What can hang from each mark:
B: K
N: C
K: B N S Y
S: K
A: C K
C: A B N

Known rows, with every way that one mark hangs from another:
A(C(B N)): +2.00, -1.11, +0.47, +1.52, -0.49, -0.77, -0.19, +1.12, +1.51, +2.71, +3.87, +0.38, -1.65, -2.69, -0.05, +0.70, +2.17, +1.79, +1.95
A(K): +2.36, -2.12, +2.13, +4.37, -1.71, -0.64, -0.75, +1.14, +1.42, +0.50, +1.55, -1.17, +0.95, -3.13, +0.07, +2.63, +0.99, -2.19, +2.75
S(K(B N(C) Y)): +1.69, -0.91, +0.64, +2.41, -1.36, -1.18, +2.14, -1.31, +0.01, -2.01, +0.59, -2.35, -0.18, -3.01, +0.26, +0.21, +4.07, -1.93, -1.70
B(K(S)): +0.43, +0.16, +0.13, +3.79, +0.13, -0.25, -1.05, +0.93, -0.24, +2.68, +1.33, +1.31, -0.97, -4.16, +1.15, +0.26, +3.36, -1.08, +2.54
S(K(B)): +0.68, -1.53, +0.97, +2.94, -1.06, -0.87, +0.66, +0.29, +1.07, +0.23, +1.03, +0.36, -0.11, -2.33, +0.57, -0.37, +3.93, -0.46, -1.33
A(K(N Y)): +3.60, -2.17, +1.31, +3.60, -2.10, -0.29, +0.79, +0.28, +0.68, -1.32, +1.35, -2.79, -0.03, -4.02, -0.37, +2.91, +1.25, -3.03, +1.84
S(K(B N Y)): +1.99, -1.57, +0.24, +2.16, -1.45, -0.47, +2.28, -0.43, +0.32, -1.60, +0.94, -1.35, -0.98, -3.19, +0.17, -0.06, +4.18, -1.20, -2.26
C(A B): +2.48, -1.02, -2.80, +3.12, -0.08, -1.55, +0.79, -0.92, +0.41, +0.96, +1.02, +0.06, -2.30, -1.42, -1.23, +2.44, +0.39, -0.07, +1.57
B(K(N Y)): +2.80, -0.86, -1.49, +3.32, -0.30, -0.19, +0.18, -0.84, -1.11, -0.05, +0.19, -1.50, -1.98, -4.65, +1.11, +0.65, +3.08, -1.49, +0.94
K(B N(C(A)) S): +0.01, +2.03, -0.41, +2.23, -3.44, -1.85, +4.28, -1.75, +0.32, -0.44, +3.66, +1.92, +1.81, -3.63, -1.20, +1.14, +5.63, -3.11, +0.39
A(K(B)): +2.21, -1.42, +1.99, +4.53, -2.97, -0.73, +0.46, +0.87, +1.81, +0.01, +2.12, -0.50, +1.83, -3.06, +0.39, +1.72, +2.29, -2.01, +1.84
S(K): +0.83, -2.18, +1.15, +2.82, +0.16, -0.72, -0.52, +0.56, +0.73, +0.66, +0.49, -0.32, -0.99, -2.28, +0.16, +0.46, +2.52, -0.78, -0.40
B(K(S Y)): +1.20, -0.03, -0.12, +4.08, +0.69, +0.50, -0.39, +1.48, -0.45, +1.48, +0.89, -0.60, -1.51, -4.94, +1.55, +0.47, +2.72, -0.77, +2.18
S(K(B N(C))): +0.91, -0.75, +1.00, +2.07, -1.97, -1.74, +1.58, -1.87, +0.18, -0.69, +1.03, -0.42, +0.29, -2.29, -0.07, -0.09, +4.66, -2.20, -1.38
S(K(N)): +1.28, -2.11, +0.63, +1.78, -0.80, -1.11, +0.35, -0.74, +0.21, +0.06, +0.79, -0.14, -1.38, -2.42, -0.53, +0.65, +3.46, -1.83, -1.02
B(K(N S)): +1.01, +0.29, -0.23, +2.69, -0.84, -0.52, -0.05, -0.33, -0.87, +2.16, +1.67, +1.54, -1.45, -4.35, +0.49, +0.42, +4.28, -2.15, +2.00
K(B N(C) Y): +2.89, +0.58, -1.15, +3.02, -2.69, -1.57, +4.06, -2.17, -0.07, -3.16, +1.80, -2.57, +1.44, -4.51, +0.43, +1.84, +4.02, -2.26, -0.31
C(A): +1.29, -1.71, -2.54, +3.72, -0.59, -0.43, +1.65, +0.08, +0.87, -0.28, +1.32, +0.54, -0.93, -2.68, -1.23, +1.69, +1.47, -0.43, +0.03
B(K(N(C(A)) S)): +0.56, +0.85, -0.54, +2.87, -0.82, -0.96, +0.36, -1.31, -1.28, +1.57, +1.21, +0.63, -0.86, -3.99, +0.14, +0.37, +3.93, -2.81, +1.95
S(K(B Y)): +1.51, -1.67, +0.68, +3.30, -0.44, -0.20, +1.31, +0.93, +0.92, -0.96, +0.55, -1.51, -0.65, -3.03, +0.85, -0.19, +3.29, -0.19, -1.64
C(A(K) B N): +1.95, -1.60, +1.06, +3.23, -1.21, -0.80, -0.55, -0.08, +0.62, +0.13, +2.01, -1.13, -1.30, -1.69, -0.88, +0.89, -1.22, -0.18, +2.33
A(C): +1.77, -1.55, -0.76, +2.23, -0.72, -0.44, +0.85, +1.52, +1.90, +2.44, +3.21, +0.74, -1.04, -3.31, -0.49, +1.37, +3.63, +0.86, +0.93

Rows:
+1.27, -1.45, +0.58, +1.90, -2.09, -1.22, +1.70, -0.97, +0.50, -0.43, +1.36, +0.57, -0.53, -2.44, -0.13, -0.16, +4.87, -1.53, -1.93	S(K(B N))
+3.02, -0.79, -3.32, +3.55, +0.70, -0.76, +0.19, -0.94, -0.69, +1.00, -0.21, -1.34, -3.51, -2.21, -0.21, +1.23, +0.48, +0.06, +1.54	C(A B(K(Y)))
+2.18, +0.65, +0.08, +3.90, +0.53, -2.46, -1.00, -2.01, -0.78, +0.68, -0.01, -3.08, +0.18, -2.61, +1.20, +2.17, +1.04, -1.62, +3.59	N(C(B(K(Y))))
+1.50, -1.15, -0.76, +2.78, -0.31, -1.03, +0.02, -0.57, +0.37, -0.01, +2.23, -0.07, -1.75, -1.83, -0.67, +0.76, -0.55, +0.89, +1.46	C(A B N)
+1.53, +0.21, -1.12, +3.59, -0.12, -2.70, +0.54, -2.29, -0.10, +0.22, +0.59, -1.90, +0.29, -1.63, -0.57, +2.81, +0.62, -1.61, +2.66	N(C(A B))
+0.91, +0.84, +0.05, +3.93, -1.19, +0.22, +3.25, +2.37, +1.50, -0.40, +3.32, +0.22, +0.97, -5.01, +0.75, +1.26, +3.98, -0.19, +0.87	K(B S Y)
+2.27, -1.35, +0.64, +1.98, +0.03, -1.42, +0.71, -1.52, -0.57, -1.05, -0.09, -3.18, -1.48, -2.61, -0.20, +1.27, +2.31, -2.06, -0.33	S(K(N(C(B)) Y))
+2.95, -1.70, -1.03, +3.53, -0.94, -1.31, +0.07, -0.60, +0.70, +0.96, +0.84, -0.92, -1.75, -1.26, -1.49, +2.67, -0.38, -1.13, +2.46	C(A(K) B)
+2.46, +0.08, -1.60, +2.09, -1.63, -2.66, +1.69, -3.45, -0.54, -0.49, +1.41, -1.01, -0.28, -2.43, -1.32, +2.83, +2.33, -2.82, +1.50	K(N(C(A B)))
+2.34, -0.93, +0.24, +1.85, +0.06, -0.28, -0.56, +1.08, +0.67, +2.78, +2.96, -0.70, -2.57, -3.34, +0.76, -0.22, +2.17, +1.91, +2.09	A(C(B(K(Y)) N))
+0.70, -1.38, +4.17, +2.29, -1.99, +0.53, -0.14, +3.36, +2.26, +2.74, +4.79, +0.41, +0.14, -3.85, -0.58, +0.27, +2.49, -0.47, +2.93	A(C(N) K(S))
+3.55, -1.43, +1.30, +3.77, -3.28, -0.44, +2.00, +0.02, +0.97, -1.79, +1.96, -2.20, +0.88, -4.08, -0.05, +2.11, +2.58, -2.76, +1.00	A(K(B N Y))
+2.76, -1.30, +1.61, +3.46, -3.89, -1.06, +1.40, -0.52, +1.15, -0.55, +2.44, -0.29, +1.35, -3.28, -0.25, +1.92, +3.24, -3.10, +1.35	A(K(B N))
+1.61, +1.14, +0.44, +3.77, +0.58, -2.25, -0.83, -1.50, -0.67, +1.21, +0.52, -2.46, +0.21, -2.87, +1.05, +2.16, +1.30, -1.72, +3.91	N(C(B(K(S Y))))
+1.51, -0.49, +3.04, +3.11, -2.46, -1.36, +0.43, -0.22, +0.63, +0.49, +2.43, -0.74, +1.44, -3.55, -0.94, +2.89, +2.29, -4.32, +3.44	A(K(N(C) S))
+0.98, -0.56, +0.35, +4.33, -1.12, -1.72, +0.55, -1.29, +0.41, -0.74, +0.68, -2.17, +1.59, -2.46, -0.65, +2.31, +0.82, -2.72, +2.19	N(C(A(K)))
+1.97, +0.02, -0.41, +2.22, -0.75, -0.13, +2.93, +0.78, +0.24, -0.71, +2.89, -0.48, -0.89, -5.27, -0.73, +2.72, +3.30, -2.15, +1.24	K(N S Y)
+0.55, -1.89, +1.23, +3.86, -2.57, +0.25, +1.04, +0.83, +1.30, -1.45, +2.73, -0.15, +0.79, -3.03, -0.52, -0.46, +0.87, -0.43, +0.25	C(A(K(B)) N)
+2.42, -0.63, +2.01, +3.57, -3.86, -1.71, +1.24, -1.39, +0.79, -0.93, +2.07, -1.20, +2.28, -3.12, -0.16, +2.06, +3.07, -3.68, +1.81	A(K(B N(C)))
+3.35, -0.28, -1.81, +2.86, -2.67, -0.73, +4.08, -0.97, +0.49, -2.71, +2.39, -1.21, +0.17, -4.71, +0.38, +1.61, +4.31, -1.24, -1.03	K(B N Y)
+0.35, +1.16, +0.77, +1.92, -1.65, -1.97, +1.88, -1.17, -0.01, +0.53, +3.11, +0.87, +1.03, -3.99, -1.01, +2.70, +3.96, -3.54, +2.52	K(N(C) S)
+1.93, -1.34, +2.66, +4.31, -0.97, +0.27, +0.19, +2.53, +1.35, +0.29, +2.05, -1.88, +0.56, -4.30, -0.07, +2.68, +1.02, -2.23, +3.17	A(K(S Y))
+2.98, +0.34, -0.84, +2.60, +0.22, -1.32, -0.44, -0.76, -0.88, +2.01, +1.08, -0.64, -2.58, -3.19, +0.56, +1.86, +2.09, -1.01, +3.07	C(B(K(N S Y)))
+2.58, -1.81, -1.34, +3.75, -2.48, -0.11, +2.89, -0.31, +0.94, -1.84, +1.35, -1.20, -0.39, -3.20, -1.39, +1.55, +1.95, -1.92, -0.33	C(A(K(B N Y)))
+3.08, -2.27, +1.45, +1.78, -2.83, -0.46, +0.94, +0.67, +1.57, +1.81, +3.30, -0.41, -0.78, -3.39, -1.42, +1.88, +3.45, -1.89, +1.69	A(C K(N))
+1.12, -1.93, +1.07, +4.13, -2.08, +0.69, +1.52, +1.17, +1.14, -2.43, +2.28, -1.48, +0.44, -3.58, -0.33, -0.36, +0.39, -0.26, -0.03	C(A(K(B Y)) N)
+1.81, +0.16, -0.63, +3.05, -0.22, +0.16, +0.51, +0.18, -1.02, +0.87, +1.18, -0.42, -1.87, -5.08, +0.86, +0.58, +3.65, -1.87, +1.53	B(K(N S Y))
+1.87, +0.80, +0.19, +3.75, +0.17, -2.74, -1.29, -2.25, -0.74, +1.32, +0.25, -2.08, +0.38, -2.28, +1.08, +2.12, +1.34, -1.82, +3.76	N(C(B(K)))
+1.47, -1.22, +1.05, +1.71, -0.59, -2.12, +0.05, -1.94, -0.34, +0.14, +0.35, -1.22, -0.98, -1.79, -0.45, +1.04, +2.93, -2.40, +0.06	S(K(N(C(B))))
+3.91, -1.60, -1.55, +2.96, -1.10, -1.15, +1.21, -1.17, +0.19, -0.31, +0.76, -2.10, -2.34, -1.90, -1.76, +2.95, -0.05, -1.76, +1.81	C(A(K(N Y)) B)
+3.31, -1.94, +1.65, +2.42, -1.58, -0.78, -0.58, +1.24, +1.80, +3.23, +2.79, -0.91, -1.38, -2.18, -0.79, +2.21, +1.78, -0.45, +3.35	A(C(B) K)
+1.72, -1.68, +0.09, +2.15, -0.14, -0.92, +1.46, -1.31, -0.45, -1.88, -0.26, -2.93, -1.39, -2.85, -0.62, +0.79, +2.61, -2.21, -1.32	S(K(N(C(A)) Y))
+1.16, -1.03, +1.71, +2.95, -1.03, -0.58, -0.39, +0.66, +0.74, +0.75, +2.67, -0.22, -1.13, -1.83, -1.11, +0.92, -0.76, -0.49, +2.83	C(A(K(S)) B N)
+3.32, -1.55, -1.37, +2.78, -1.71, -1.47, +0.73, -1.60, +0.21, +0.61, +1.06, -0.78, -2.00, -1.37, -1.88, +2.87, +0.35, -1.92, +2.04	C(A(K(N)) B)
-0.25, -1.16, +1.88, +3.77, -2.48, +0.40, +1.25, +1.48, +1.34, -0.82, +3.36, +0.68, +0.86, -3.26, -0.86, -0.59, +1.22, -0.74, +0.70	C(A(K(B S)) N)
+0.75, +1.00, +0.26, +2.91, -0.73, -1.12, -0.12, -1.25, -1.26, +1.79, +1.19, +0.61, -0.54, -4.14, +0.67, +0.64, +4.19, -2.84, +2.41	B(K(N(C) S))
+1.85, -0.34, -1.50, +2.37, -1.82, -2.09, +2.14, -2.86, -0.36, -1.28, +1.52, -0.67, +0.40, -3.07, -1.25, +2.46, +2.85, -3.04, +0.73	K(N(C(A)))
